Each row was made from one walk, in order. Every step used is in the known rows, and no mark comes twice. Write each row's walk.
Known rows:
tuvaned vize: [-21  -3  13  -7   4 -29  -5 -39  13 -17  13  59 -10  14 -13  14  -1   7
 -32   2 -50  20 -11 -46  -9]
marutiv vipo loda poka rapu: [-35 -43 -17  29   9 -18  -2   8   8 -20   9 -27   9  15   6  -6 -10 -24
  20   9   6   2 -33   9   8]
tuvaned pivob loda poka: [ 13  11 -13  -9  -1 -35  32  34 -22   1   4   1   7  41  37  -8  53 -30
  29 -10  23 -19   5  26  12]
sepu poka loda pivob tuvaned: [ 19  -2   0 -18  -5  13 -37  41 -14  18  21 -36  19 -35  15   4   1 -16
  40  -7  31  15  -8 -16 -23]
pivob loda poka rapu: [-19 -30 -17  30  -1 -30  12  15  12 -22  22 -17   4  30   7  -1   5 -23
  45   8  22   5 -36  20   8]
pivob loda: [ 35  10 -23  30 -35 -29  29  -2  12  17  17 -19  17  33   8  -2   6   4
   1  13  15  28   6   9  22]
sepu poka loda pivob: [ 18 -15   7 -34 -11 -17  -6  13 -24  -6  35  -3  11 -14   0   6  22 -26
  17  -2  54  21  -6  19  -8]
sepu poka loda vize tuvaned pivob: [  6   0  16 -26   3  30 -23   3  -8 -22 -28  -9   4 -28 -13  -4  -2  -8
 -19  -6  13  13  -3 -19   7]
vipo tuvaned pivob: [ 26  24  16 -19  17  36  -7   4 -13 -19 -41  -7 -16 -11 -14  -1 -19  -4
  11  -5  -4  23   1 -18   0]
poka loda: [ 14 -19  -6   8 -26 -19  -5  -4   3   8  42 -12   2  20 -19  -2   9   8
 -22   8  46  15 -22   7  27]
vipo loda: [ 10  15 -24  -3 -14 -20  26 -23  -8  16   3 -29  -3  22   1  -5 -17   5
 -39   8   4  25  14 -17  13]
vize tuvaned pivob: [ 13  19  25 -13  10  35  -8   3  -1 -36 -33 -10 -10  -1 -12  -1 -13 -16
 -12   5   8   9  -9 -15   4]
poka rapu: [-32 -34  -1  38   0  -7   6 -16  24 -33  21  -3 -15  18 -23  14 -36 -12
  16  21  12  36 -51  -5   4]
sepu poka loda: [ -2 -40 -18   1 -40 -14  12   7   4  22  55  -7  22  21  -4   0  21   5
 -14  12  62  25 -26   7  17]
marutiv vipo: [-31 -42   0  55  -5  14  -8  -7  14  -6   4   8  24   7  -1   6 -20 -14
 -41  23 -24  15 -22  -4  16]
sepu poka: [-41 -31 -19   3 -22   1  54   0   1   8  42  35  12  38  17  15   4 -16
 -18  20  31  35 -28 -12 -12]
vikap tuvaned: [-22   4  22  15   4  37  22 -21   8 -15  34  20 -29  -9  -6 -21 -25  19
   6  18 -13 -16   1  -2 -22]
vikap tuvaned poka: [-41  -4  -2 -19  19   7  54 -13  -6  17  13  40 -19  23  15  18   9  14
  25 -13  -4  11   8  25 -12]
vize tuvaned: [-14   3   8  13   4  35  -4  -5  13 -35   2  -4   6  16 -11 -12 -30  -6
 -53  18   3 -12 -11 -18  -8]
tuvaned poka rapu: [-45 -39 -14  14  13 -19  27 -11  16 -11   9   8 -11  31  -8  34 -16  -9
  37   0  14  48 -43  15   6]
vize tuvaned poka: [-35  -5 -12 -19  19   5  36  -2  -3   3  -9  23   6  40  12  24   6  -4
 -16 -12   8  13  -1  13  -2]
marutiv vipo tuvaned pivob loda poka rapu: [ -4 -34 -12  33   8  -3 -17  25  14 -23  -8 -37  20   1   5 -10  -4 -18
  54   5   4   5 -27  18  10]
pivob loda vize tuvaned poka: [-28  -4 -21 -22  16  -7  24  -7  -7  14 -18  18  16  16  13  20   9   4
 -18 -24  -5  16  17  10   4]
marutiv vipo loda vikap tuvaned vize: [ -8  -1  18   6   6  13 -28 -24  27  -6   3  37  -7 -32 -13 -16  -4  36
 -17  -4 -73 -26  22 -29 -24]
tuvaned vipo loda: [ 23  22  -3   1 -16 -23  -8 -34   0  28 -25 -24   7   2   0  -5 -10  19
 -29  17 -26  -3  14 -17  27]
pivob loda vikap tuvaned: [ 17  17   7  29  -9  38  16  11  21   3  22  10 -21 -12  -6 -25   0  32
  19   3  -4 -44  23  23 -23]
sepu poka loda vikap: [ 10 -19 -19  15 -25   5  11  38  10  18  31  21  -1  22 -13   8  35   6
 -22  -8  55 -24 -12  24  -3]
loda poka sepu: [-56   6  14 -27   6 -13   8  10 -10 -64  42  39 -35  41  -7 -10 -17 -29
  -7   2  15 -12 -11  -7 -35]

Which walk is each row?
[ -5  14  -9 -16  10 -28  -1  17 -25  23 -10  -9  11  17  38 -14  32 -15
   4  -4  -9 -48   8  -2   4] => pivob tuvaned vipo loda poka
[ -7 -23  -7  21   4 -11  -5  22  14 -33   1 -31   9  16   5  -9   3 -24
  48   6  21  -1 -32  17   7] => vize tuvaned pivob loda poka rapu
[ 11  17   9 -12  13  15 -28  30 -18   3   5 -19   0 -28  13  10 -14 -24
  33  -7   6  12  -5 -24 -31] => loda pivob tuvaned
[ 22  25   7   1 -12   0 -12 -38   6  27 -19 -27   1 -20  -1 -21 -17  33
 -11  20 -36 -19  25 -12  16] => vikap tuvaned vipo loda
[  9   8  -7  -4  -4 -27   0 -20 -15   6 -17  11  -2 -24  -5   6   1   2
 -18 -16 -17  31  19 -16  19] => tuvaned pivob loda vize
[ 13  -1 -22  32  -8  11   2  21  10  17 -14  -2   2   8  -8   1   4   6
 -46  -6  -1 -26  16  10   1] => marutiv vipo loda vikap
[-12  -4 -20 -30  21  -5   5  21 -20  41 -19 -12  21  -5  32  31  12 -12
  36 -28  -3  32  15   9 -10] => marutiv vipo loda pivob tuvaned poka
[ 32  27  -9  15  -7   7 -17  21  10  31 -28  -6  -5  -4  -6   4   8  19
 -20  -8 -10 -45  17  -2  -2] => pivob tuvaned vipo loda vikap
[-33   0  -6 -14  21  14  51   5  -2  20   7  48 -25  21  11  20  21  17
  24 -23   0 -12  14  36 -20] => loda vikap tuvaned poka
[ 27  25   0   1 -12  -2 -24 -30   8  17 -35 -40  19  -8  -3 -17 -19  20
 -41  19 -28 -18  18 -21  24] => vize tuvaned vipo loda
[ 20  -4   8 -46   6 -29  -4  10 -31   0  17   1   0  -7   0  18  30 -22
  25 -20  43  21   4  33  -1] => tuvaned poka loda pivob
[  6   2  13 -18  11 -10 -61  -7   5   3 -11   2  20 -43   4   4  -8   3
   3 -10 -65  16  11 -56 -23] => marutiv vipo loda pivob tuvaned vize
[ 11  -8 -18   3  -7  -8  13  33   5  24  14  26 -11  29 -14  21  41  11
 -13 -26  45 -23  -2  39   5] => tuvaned poka loda vikap
[ 26  24   4 -37   6 -21   3  -7 -32 -10  -1 -19  -6 -14   3   1  -4 -26
  -1  -5  13  20  23   3 -11] => vipo loda pivob
[ 18  13  -8  -7   2 -12 -11 -15 -17   6 -27   1   2 -36  -8  -2 -10   9
 -15 -19 -25  27  27 -21  14] => vipo tuvaned pivob loda vize
[ 16  25  33  -8  10  45   6  11   0 -19 -18  16 -40 -20 -14  -5   3   5
  28  -6   1 -16   6   9 -14] => loda vikap tuvaned pivob
[  7  18  41  24   1  27 -27 -18  21   7 -17  37 -16 -26 -12  -8  -1  34
   9  19 -46 -68   1   7  -2] => loda vikap tuvaned vipo
[ -4   5  -4  11   1  17 -20 -12   7 -19 -12 -11  20 -18 -10 -17 -26   6
 -57   3 -16  -9  15 -23   1] => pivob loda vize tuvaned
[-14  10   4 -11   7 -13 -22 -50 -15  17 -23  12  -8 -50 -10  -9 -23  26
 -44  -4 -54  -9  29 -32  10] => vikap tuvaned vipo loda vize
[ 26  22  33  29  -9  19 -28 -13  26  17 -18  21  -5 -27  -7 -13   6  38
  19  18 -44 -64   9  13   5] => pivob loda vikap tuvaned vipo
[  8   7  17 -13  14  34 -34  -5  -6 -25 -54 -23   6 -37 -12  -9 -20  -9
 -33  -4 -19   9  12 -24  13] => marutiv vipo loda vize tuvaned pivob
[-31 -29  -9   1  20  -7  -2  10   8  -6   1 -13  -2   0   1  33 -17 -16
  67 -10  13  44 -35   8 -10] => loda pivob tuvaned poka rapu
[ -9  11  -8 -15   9 -37  13   5 -26  13  -6   5   5  30  32 -13  35 -16
 -10  -1  -6 -46   7   7  11] => tuvaned vipo loda poka
[ -1  -7   9  15 -11  46   8  16  16   5  40  16 -19 -19 -11 -24   8  32
  11   2  20 -45   7  23 -25] => sepu poka loda vikap tuvaned
[ 38  31  21 -35   7  -8 -32 -12 -21 -10 -28 -27   8 -35   1  -6  -6 -15
  -2   3 -10  -9  26   0  -4] => vize tuvaned vipo loda pivob
[ 54  26   2  11 -26   2  14   2  11   9  -5 -33   4  -5   5 -15   9  13
  43   6   6  20  20  14  17] => vikap tuvaned pivob loda
